Each row comes from the steps of one path. Every step used is in the known rows, and no mark comes twice. Write the path behind each row, first mark first.
In the rows, zero is written as 128.
Known rows:
borude/menube/ziki/dunan: [110 116 117 138 111 116 121 158 170 118 156 117 122  98 103 115 124 141
 137 126 123 139  97 135  95 165 123 148 113 113 134  84 151 105 150 101
  64  98 120 100 105 133  85 147 144]
dunan/ziki/vitu/ziri: [110 121 108 134 127 124  87 130 161 147 182 105 108  75 111 113 121 155
 148 139 133 102 107 106  90 129 111 173 132 122 145  91 123  96 158 110
  82 152 146 102 104 131  78 148 156]
vitu/ziki: [112 115 116 122 132 123 107 129 165 144 168 124 124 127 100 131 116 144
 150 109 130 128  99  98  83 154 125 168 119 122 163  94 149 111 149  89
  84 144 129  94 127 122 100 163 163]
furev/vitu/ponos: [117 129 123  73 120 130 138 118 151 131 135 133 135  95 100 140 129 136
 131 104 137 117 107 125  84 157 111 171 131 131 148  88 160 117 126 117
  87 171 146 108 114 121 102 205 139]
povi/dunan/ziki/vitu/ponos: [118 124 119 117 120 143  97 152 144 129 144 139 121 101 110 134 126 143
 137 132 134 145 113 102  81 160 107 168 129 119 164  95 132  89 163  96
  72 137 157 105 104 136 101 206 143]
ponul/menube/borude: [101 113 108 103 185 127 118 145 173 162 141 104 113 114 107 154 115 156
 151 123 137 110 104 126  82 117 146 140 137 127 156  95 156  89 146 134
  66 138 107 115 110 125 133 155 162]
ponos/ziki/vitu: [113 119 119 121 102 109 128 117 136 154 169 123 119 109  93 140  96 159
 135 122 126 137 110 114  88 137 113 160 126 101 163 103 137 101 137  94
  87 159 133  99 113 130 148 173 154]
moramos/dunan: [128 123 112  96 149 117 142 117 171 132 123 144 116 121  99 137 124 141
 160 114 126 109 102 142  78 158 118 160 110 113 150 116 127 124 150 117
  77 154 137 119  99 116 115 142 162]
povi/dunan/ziki/menube: [126 110 112 110 113 144 117 180 168 139 145 175 114 117 125 141 144 153
 166 122 143 114 106 130  84 153 107 186 122 133 147  83 122 114 154  93
  78 152 138  94 123 135  48 155 162]
vitu/ziki/dunan/moramos/lozod: [117 114 110 151 156 115  91 152 162 183 172 126 121 139 101 135 103 156
 143 102 139 175  84 107  82 202  95 181 123 143 167 103 129  54 147 117
  81  83 107  89 117 110 117 161 188]
borude/menube: [ 98 114 124 107 114 123 134 143 164 129 146 120 124 114  99 139 125 141
 145  95 126 112 113 129  99 134 136 141 108 112 129  85 150 124 161 104
  67 150 118 105 108 125 119 152 154]
lozod/moramos/dunan: [120 124 106  99 142 118 145 129 178 120 168 145 109 124 101 128 126 141
 147  93 133 101 102 147  85 164 126 149 115 119 141 108 116 143 136 114
  74 144 153 110  92 112 108 156 180]
borude/menube/ziki/ponos: [109 117 123 123 126 122 124 141 173 115 154 138 123 100 104 103 138 132
 132 145 133 152 125 127 100 165 134 164 124 126 169  84 159 118 161 103
  72  95 136 101 100 131 132 171 133]
menube/ponul/ponos/ziki/vitu: [ 96 115 121  97 129 100 123 111 138 182 176 152 129 104  86 146  92 151
 131  94 135  94 131 131  92 136 126 144 130  97 181 103 142 104 134  86
  83 230 146  82 114 129 195 178 153]
ponos/vitu/furev/sobi: [104 139 131  88 113 128 150 120 151 137 129 124 105 158 104 153 120 138
 120 120 127 114 113 113  85 120 135 177 141 143 143 115 157 150 146 137
  71 208 134 122 102 136 103 129 138]
ponos/ziki/dunan: [109 120 116 123  92 108 147 152 140 158 151 123 121 124  96 144 107 165
 144 100 131 150  96 136  88 164  96 154 104 107 151 104 144  85 126  99
  86 179 122  92 121 121 137 159 165]
vitu/ziki/menube/ponul: [114 110 118 122 124 116 116 128 165 158 164 111 122 126 104 146 131 152
 164 107 136 101 106 135  82 184  96 189 124 129 168  89 149 134 148  90
  85 183 133  78 130 126  92 172 180]
povi/dunan: [130 116 118  92 114 144 118 148 169 135 150 148 135 132 110 149 137 149
 159  89 131 113 106 126  86 153 146 150 121 116 153 100 135 111 162  99
  72 170 138 105 121 134  90 175 152]
ponul/ponos/ziki: [102 114 118  86 129 112 130 135 146 176 171 177 123 126  96 139 104 145
 135  94 137 112 121 126  96 112 132 139 122  97 166  96 146  96 122  88
  86 208 139  85 123 118 161 152 149]
vitu/furev/sobi: [100 134 132  94 123 124 137 126 152 110 145 118 108 146 110 147 113 148
 119  89 128 136  94 125  82 147 127 165 142 130 139 106 156 154 143 120
  69 198 144 133 105 132  97 152 147]
povi/dunan/moramos: [135 118 119  98 134 155 107 165 160 171 141 168 128 139 110 143 130 145
 153  86 140 131 103 118  85 149 152 158 129 129 147  95 127  99 167 108
  72 184 120 116 122 129 107 164 160]
povi/dunan/ziki: [119 117 114  99 128 152 114 154 169 133 155 175 125 118 117 142 138 145
 156 111 144 108 105 107  84 139 140 168 115 121 152  89 127 104 161  93
  75 169 131 110 122 133 102 161 150]
ponul/menube/ziki: [107 124 114 103 158 137 101 130 180 150 151 154 111 105 115 123 115 142
 147 137 132 127  95 109  89 139 143 145 127 116 152  90 160  90 150  92
  72 124 114 112 113 130 108 147 134]
ponos/ziki: [114 121 118 101 107 120 149 124 149 155 161 144 122 122  98 148 112 156
 145 106 133 125 106 119  90 126 125 154 112 105 155 101 145 109 134  93
  94 196 121 101 126 120 157 161 157]
borude/menube/ponul/ponos/vitu: [ 86 114 126  77 133 119 134 130 166 173 151 155 125 127  88 145 123 121
 137 101 138  49 153 134 106 112 161 134 112 115 151  98 154 124 162 113
  68 223 115  78 106 131 171 130 139]
ziki/ponos: [113 121 123 112 122 121 128 140 155 132 139 139 120 117 106 118 132 145
 145 117 142 156 118 132  89 175 117 167 123 133 177 104 153 105 149 106
  80 145 144  97 106 123 135 188 153]
moramos/dunan/ziki/vitu/furev: [114 126 116 118 173 118 118 131 154 108 144 146  87  95 108 123 106 146
 133 141 116 131  98 108  69 152 100 181 125 116 149 106 125 104 140 113
  75 116 147 138  86 124  89 156 155]
vitu/ponos/ziki/menube/ponul: [111 122 127 102  98 111 155 124 131 171 135 111 123 123  99 164 134 160
 142 107 141 115 113 159  89 168  70 168 119 117 170  98 155 115 132  95
  96 221 136  80 124 118 161 198 170]
vitu/ponos: [113 128 125 107 119 126 124 139 146 141 128 120 120 113 104 140 132 141
 135 102 136 146  98 129  87 155 114 146 121 120 156 103 158 105 146 107
  78 170 139 103 109 117 122 189 152]
borude/menube/ponul/ponos: [ 82 109 127  81 140 115 129 138 165 153 155 146 135 116  94 141 123 132
 139  75 135  70 135 150 101 128 148 123 109 106 152  88 152 128 160 100
  62 222 130  87 111 127 166 158 151]
borude/menube/ziki/ponos/vitu/furev: [106 126 129 106 132 128 132 138 165 122 154 124 106 121 107 105 141 126
 114 166 122 143 139 113 100 140 141 172 134 136 166  87 171 105 153 118
  76  98 128 109  93 136 116 161 122]
ziki/menube/ponul: [117 115 121 105 117 117 131 133 160 151 137 130 117 111 108 156 137 154
 163  96 140  94 106 160  85 177 101 164 122 124 153  98 144 139 150 103
  81 204 135  90 120 126 102 169 172]
lozod/moramos: [102 122 111 112 114 126 127 151 170 125 195 140 110 123 107 131 123 147
 139  87 140 103  98 133  90 149 139 131 128 120 141  98 132 136 138 102
  75 158 147  97 112 121  99 176 171]
ponos/vitu: [119 125 118 103 116 128 136 128 161 157 142 148 112 124 102 145 127 135
 152 125 135 100 117 115  91 123 142 156 120 126 146 110 147 115 154 115
  84 179 118  96 114 128 112 131 143]
ponos/vitu/ziki: [115 119 115 120 123 125 110 119 167 167 170 127 118 138  97 134 122 134
 151 139 130 112 121  87  87 131 137 181 117 129 158 103 150 113 150  98
  87 152 117  85 121 125 109 136 152]
lozod/moramos/dunan/ziki/ponos: [110 123 104 114 150 123 143 145 177 111 164 179  98 113 109 104 130 140
 143 142 153 127 121 137  84 184 102 181 114 137 167 104 114 128 140 117
  77 112 163 105  80 113 141 174 173]
vitu/ziki/menube/vurer: [124 108 114 135 129 116  98 145 169 168 170 114 108 113 115 118 139 146
 154 144 128 121  99 127  75 159  91 201 135 141 191  79 150 123 138  86
  84  81 137  77 138 135  43 160 171]
dunan/ziki/ponos/vitu/furev: [103 129 123 108 140 135 131 154 149 131 147 173  90 123 116 120 136 134
 126 161 142 148 130 100  85 137 115 191 127 145 172  98 158  90 143 123
  85 150 134 110  99 128 124 159 137]
lozod/moramos/dunan/ziki: [113 124 101 110 155 127 137 134 182 116 175 181  95 113 108 124 125 140
 146 120 144  94 100 127  79 151 118 159 111 122 140  99 106 137 139 110
  77 134 147 115  93 112 111 143 176]
vitu/ziri: [119 124 112 102 125 125 112 126 171 154 172  92 122 112 109 129 142 153
 160  97 127  90 106 128  94 132 126 151 127 122 141 101 135 111 153 117
  84 193 138  98 116 120  80 146 159]
lozod/moramos/dunan/ziki/vitu: [111 121 101 124 149 117 115 139 171 111 181 160  92  92 102 113 106 143
 141 137 134 104 102 122  80 159 105 166 120 119 143 102 100 130 140 110
  74 106 158 114  83 120 105 159 177]

Write each row's path:
[118 115 100 115 141 120 139 160 178 122 169 174  84 112 118 123 130 147
 158 136 144  91  99 152  82 165  81 178 116 132 134  92 103 147 127 112
  80 119 158  98  95 113  60 137 191] => lozod/moramos/dunan/ziki/menube
[126 108 108 120 134 105 147 146 147 168 160 103 111 112 104 165 121 172
 151 143 139 109 111 150  81 118 107 170 143 125 165  89 142 112 121 130
  93 158 128  90 123 121 123 151 182] => ponos/ziki/menube/borude
[109 126 124 126 113 115 109 133 135 133 137 107 118  96  99 130 111 143
 131 119 125 157 102 123  85 161  98 149 132 116 163 107 152 100 148 106
  74 134 151  98  99 125 111 198 146] => ziki/vitu/ponos
[131 118 109 141 164 121 101 146 171 162 164 156 110 104 113 131 113 149
 133 122 143 170  76 124  85 193 118 165 142 138 161 106 128  66 145 125
  82  84 109 106 109 120 112 146 162] => menube/ziki/dunan/moramos/lozod
[134 107  99 127 187 112 131 145 171 137 120 138  92  91 113 151 136 155
 169 165 142  95 105 152  69 131  95 198 136 139 157  95 119 127 137 147
  82 119 136 114  97 117  91 118 185] => moramos/dunan/ziki/menube/borude
[120 118 115 131 148 119 119 156 156 170 146 150 113 120 106 147 106 158
 142  94 143 169  80 137  84 194 104 157 126 142 150 111 124  58 148 133
  79 117 110 102 106 113 122 160 178] => ziki/dunan/moramos/lozod
[120 118 117 135 130 125 114 192 147 169 133 144 110 123 103 127 111 153
 146  91 141 164  83 133  84 169 111 151 120 130 135  97 138  86 145 117
  69 163 113 106 112 120 100 144 169] => ziki/dunan/moramos
[105 113 113 101 146 121 100 131 163 187 178 160 120 140  96 124 114 123
 142 130 135  92 136  93  94 112 142 161 127 123 171  99 153  99 142  95
  84 169 134  70 122 125 110 128 144] => ponul/ponos/vitu/ziki
[109 114 113 144 115 113 107 158 158 145 161 105 123 126  99 124 113 152
 150 106 129 151  89 114  81 183  99 168 112 122 158  99 150  94 140  93
  76 124 131  87 120 123  77 163 170] => vitu/ziki/dunan
[132 120 112 144 142 128  97 169 159 162 146 148 107 105 109 113 122 144
 137 121 138 172  76 123  82 167 127 161 136 125 143  94 140  86 145 110
  74 129 120 112 115 127  91 138 151] => menube/ziki/dunan/moramos
[115 112 113 125 123 127 120 164 158 135 147 167  96  98 122 134 128 150
 158 138 146 119  97 130  85 146  90 180 125 131 146  83 133 122 143 100
  83 153 134  97 118 125  68 141 164] => dunan/ziki/menube
[115 126 120  92  93 111 159 142 130 155 138 114 140 111  90 144 114 156
 125 110 136 154 105 138  84 177  80 181 116 122 148  91 158  89 104 112
  94 174 144  93 116 119 129 206 149] => furev/vitu/ponos/ziki/dunan
[110 110 115 118 130 111 124 188 131 213 163 172 118 130  94 126  94 151
 129  88 146 152 107 134  93 133 105 146 127 112 151  94 138  63 119 104
  78 200 124  87 118 117 150 142 162] => ponul/ponos/ziki/dunan/moramos
[117 124 121 124 151 121  96 128 154 109 178 120  99  88 113 114 108 143
 119 131 110 148  88 106  80 151 133 157 154 113 159  94 155 103 140  95
  80 100 148 124 105 139  65 172 131] => menube/ziki/vitu/furev
[103 131 121 122 156 126  85 129 154 148 145 113 108  91 109 111 105 139
 128 160 124 157  98 104  86 157 108 147 140 114 160  98 166  70 148  93
  68  84 136 107  95 131 107 190 124] => ponul/menube/ziki/vitu/ponos
[119 116 114 122 125 143  97 154 158 128 163 162 120  99 113 134 117 147
 150 125 134 123 107  99  82 152 132 173 126 118 157  94 120  99 166  92
  70 132 142 109 109 142  91 169 145] => povi/dunan/ziki/vitu
[122 119 116 111 160 128 108 126 163 168 161 164 114 123 108 155 112 149
 140  97 145 142  91 119  88 162 126 157 134 138 160 107 127  81 156 131
  83 137 107 110 112 110 146 160 175] => dunan/moramos/lozod
[118 119 114 124 130 110 134 148 145 190 160 150 116 132  98 157  99 167
 134  99 144 171  90 131  88 181  94 164 119 131 159 113 122  51 134 128
  90 135 101  99 117 107 175 158 183] => ponos/ziki/dunan/moramos/lozod
[116 115 118  94 130 123 119 120 160 133 167 139 140 110  97 110 127 137
 141 125 140 147 128 104  84 194 111 212 131 147 183  83 161 112 130 101
  89 122 151  90 121 127 115 207 151] => furev/vitu/ziki/ponos
[102 138 134  97 112 124 154 128 148 131 127 131 107 161 105 130 128 137
 118 136 138 153 135 121  89 156 115 196 143 157 168 118 165 140 147 137
  72 188 149 115  91 136 133 152 138] => ziki/ponos/vitu/furev/sobi
[123 122 109 107 164 125 131 122 171 130 129 176 103 100 107 132 125 139
 157 131 137 115 103 123  77 142 113 178 103 118 147 104 118 116 152 113
  79 154 129 125  98 114 123 127 161] => moramos/dunan/ziki
[117 121 124 110  93 112 151 149 128 163 138 119 116 127 104 148 127 157
 142 128 135 141 108 147  92 150  68 167 122 119 156  95 151 105 123  99
  96 171 141  80 120 111 113 187 166] => vitu/ponos/ziki/menube
[110 126 121 123  92 109 147 158 127 158 135 103 123 126  95 144 115 160
 131 109 136 172  98 139  88 167  72 151 105 110 154 107 155  78 124 104
  86 167 135  89 112 115 142 184 162] => vitu/ponos/ziki/dunan
[120 129 114 107 111 125 124 128 165 167 155 104 118 121 104 112 150 143
 155 146 142 103 147 127 100 140 118 181 126 148 170 112 145  93 157 138
  90 172 144  79  98 125 112 150 153] => ziki/ponos/vitu/ziri
[120 128 115 127 155 115 113 121 147 126 116 147 102  83 101 123 114 137
 137 157 129 142 105 116  74 159  80 179 118 118 155 110 124  97 150 113
  76 116 154 116  81 115 122 166 153] => moramos/dunan/ziki/vitu/ponos
[136 115 115  96 158 147 106 141 172 167 155 173 129 138 113 161 125 151
 150  87 143 127 102 122  86 170 144 161 134 139 163 109 115  73 168 124
  77 141 112 110 116 121 132 175 169] => povi/dunan/moramos/lozod
[114 116 104 108 144 119 142 140 180 126 162 168  94 108 111 139 137 149
 159 121 150  65 105 161  79 183  86 181 113 128 146  95 105 155 136 111
  80 174 152  98  98 117 109 152 193] => lozod/moramos/dunan/ziki/menube/ponul
[115 126 110 118 126 133 116 135 168 164 160 131 107 104 111 108 154 140
 153 174 151 110 144 108  98 129 111 197 122 152 168 103 137  86 161 137
  91 169 137  87 100 127 118 132 147] => dunan/ziki/ponos/vitu/ziri
[116 131 125  93 131 131 132 138 154 140 150 137 101 137 107 143 125 140
 133 119 122 112 112 109  85 124 143 153 129 126 143 103 159 109 143 121
  84 176 124 114 111 128  90 147 142] => ponos/vitu/furev
[111 115 119 127 129 119 108 137 159 139 163 129 126 132 101 112 128 145
 146 129 138 163 120 108  87 182 110 186 121 135 190  97 158 105 149  92
  81 121 142  86 119 122 129 190 161] => vitu/ziki/ponos
[124 112 113 117 138 126 109 161 152 174 161 138 134 118  96 120 110 146
 139 104 138 149  94 105  75 185 106 202 129 143 145  77 145  88 123 108
  80 136 125 101 127 127  77 168 167] => furev/vitu/ziki/dunan/moramos
[116 124 122 108 112 124 137 136 155 150 129 146 116 128 100 128 134 136
 145 150 144 143 138 122  95 152 127 174 120 141 178 113 153 105 153 122
  85 151 133  88 101 127 137 162 141] => ziki/ponos/vitu
[126 116  97 124 154 117 130 151 184 137 175 171  83  97 124 112 144 141
 149 153 143  79  98 155  73 156  80 191 123 140 165  84 106 144 129 110
  81  79 157  97 106 125  56 134 181] => lozod/moramos/dunan/ziki/menube/vurer
[119 113 112  85 126 114 119 136 169 211 165 118 120 113 105 137 149 141
 165 117 140  27 148 156 101 125 114 165 140 137 157 102 138 121 145 127
  89 252 149  58 110 127  79 122 163] => ziki/menube/ponul/ponos/vitu/ziri
[106 106 121  90 137 110 124 153 159 169 152 164 118 115 107 145 130 142
 154  88 143  83 118 167  90 155 108 150 135 121 166  94 148 129 139  96
  78 216 150  75 118 127 103 161 163] => ziki/menube/ponul/ponos
[103 121 118 121 135 131 125 151 156 127 145 170 107 105 114 116 131 143
 141 143 152 156 115 117  88 161 108 181 116 133 174  94 144  99 150 105
  80 143 137 103 106 124 145 170 148] => dunan/ziki/ponos
[113 110 112 133 149 121  89 184 151 219 161 162 114 146  93 111 104 130
 138 125 141 131 121  99  91 136 120 168 129 136 158  96 147  68 135 108
  74 162 121  69 118 122 102 115 160] => ponul/ponos/vitu/ziki/dunan/moramos
[108 124 118 110 157 133 110 141 176 145 141 151 111 109 115 101 125 140
 143 155 141 170 113 116  92 173 126 160 130 133 181  94 167  82 149  99
  73  96 128 106 104 131 135 175 130] => ponul/menube/ziki/ponos
[106 126 121 135 128 125 100 141 136 129 146 132 104  84 108 126 112 141
 127 146 139 154  99 104  82 142  94 165 129 120 156  99 141  90 151 100
  76 136 146 103  97 126 118 185 144] => dunan/ziki/vitu/ponos
[118 113 114 152 135 122  90 180 150 179 156 124 119 138  98 114 107 152
 144 100 138 168  85 105  81 175  99 177 118 133 151  89 141  80 144 102
  71 138 113  96 123 118  93 149 176] => vitu/ziki/dunan/moramos
[118 107 114 132 118 116 106 152 159 154 168 121 114 127 110 128 125 150
 162 127 129 129 100 123  82 168  89 189 126 131 156  85 147 124 139  88
  82 126 140  80 126 123  47 164 177] => vitu/ziki/menube
[123 121 116 103 123 151 123 152 165 145 141 188 119 132 113 127 150 134
 152 160 154 126 145 104  92 147 131 200 115 144 178 102 136  93 168 115
  80 155 136  91 106 137 134 162 137] => povi/dunan/ziki/ponos/vitu
[127 114 109 116 151 119 135 147 167 136 123 176  91 103 115 132 134 147
 168 153 139 114 102 143  78 162  78 193 113 129 144  95 115 125 140 113
  82 130 141 109  99 117  74 124 173] => moramos/dunan/ziki/menube
[113 118 109  85 136 122 110 133 173 194 179 132 120 117 103 123 137 134
 154 120 135  56 143 122 104  92 147 144 135 129 153 102 141  96 145 127
  85 213 144  71 108 123  88 118 144] => ponul/ponos/vitu/ziri
[ 93 138 127 110 150 125  97 120 161 124 156 116  98 120 112 121  86 145
 112 147 115 155  92 101  83 153 127 168 161 129 148  99 164 117 147 105
  56 112 140 138  92 146  82 160 125] => ponul/menube/ziki/vitu/furev/sobi
[100 116 121  83 150 119 119 128 160 165 159 165 130 112  98 145 122 136
 143  74 143  82 119 141  89 137 143 131 126 109 166 105 149 119 149  96
  73 239 143  90 118 127 161 166 151] => menube/ponul/ponos
[125 104 109 126 149 113 129 156 160 146 145 104 108 100 111 154 132 161
 160 133 138 108 101 155  78 132 116 166 150 138 159  93 142 127 138 135
  80 136 135  96 115 125  70 149 177] => ziki/menube/borude
[117 124 115 112 112 127 118 122 185 155 164  87 124 104 103  93 159 130
 143 175 132  98 155 119 112 132 140 178 128 141 160  89 151 105 167 133
  83 120 133  83  92 134 108 135 131] => borude/menube/ziki/ponos/vitu/ziri
[121 122 112 115 159 123 137 133 166 121 119 174 104 110 106 111 133 139
 154 153 147 147 123 131  80 173  98 198 106 134 174 109 127 111 150 119
  79 121 143 114  89 114 150 154 158] => moramos/dunan/ziki/ponos
[108 111 113 114 152 104 124 167 143 212 172 177 118 132  97 147  87 158
 128  87 149 158 107 136  96 160 103 150 128 126 168 109 126  38 122 122
  84 152 114  82 116 108 174 148 175] => ponul/ponos/ziki/dunan/moramos/lozod
[120 117 114 146 126 126 101 169 152 200 152 128 112 150  94 122 112 142
 145 133 138 156 107  97  85 152 112 185 119 141 150  98 144  81 147 118
  78 142 105  86 119 123 101 125 168] => ponos/vitu/ziki/dunan/moramos
[106 135 122 114 153 114 129 115 153 105 137 141  91 114 105 131  97 145
 120 143 122 138 100 114  71 153  93 201 137 133 145 112 122 142 146 126
  63 146 160 148  74 133 102 135 154] => moramos/dunan/ziki/vitu/furev/sobi
[ 85 108 122  94 137 117 112 121 171 186 172 140 133 135  83 138 123 120
 139 111 133  62 156 109 102 118 149 156 109 119 163  88 158 123 162  99
  69 204 117  67 115 130 167 134 151] => borude/menube/ponul/ponos/vitu/ziki
[128 113 115 120 126 116 121 148 164 154 150 135 104  97 120 128 144 146
 151 134 130 115  95 148  80 148  98 176 134 137 175  84 147 127 140 104
  83 111 137  88 126 135  49 150 159] => ziki/menube/vurer
[121 114 109 114 161 119 107 136 164 175 177 140 133 118  98 139 102 149
 135 100 142 154  91 107  80 217  96 206 136 156 161  92 132  65 128 123
  88  89 117  96 122 117 101 174 178] => furev/vitu/ziki/dunan/moramos/lozod
[126 123 102 124 158 115 100 113 171 142 157 108 103  77 104 112 124 150
 161 150 124  92 112 117  82 145  98 189 119 124 145 105 104  96 157 127
  79 133 153 114  85 120  84 129 166] => moramos/dunan/ziki/vitu/ziri
[124 107  91 125 180 113 135 157 182 129 168 142  85 100 114 140 136 156
 157 153 150  77 105 157  73 139  99 182 141 141 148  88 104 145 125 143
  78 105 154 103  94 115  75 132 203] => lozod/moramos/dunan/ziki/menube/borude
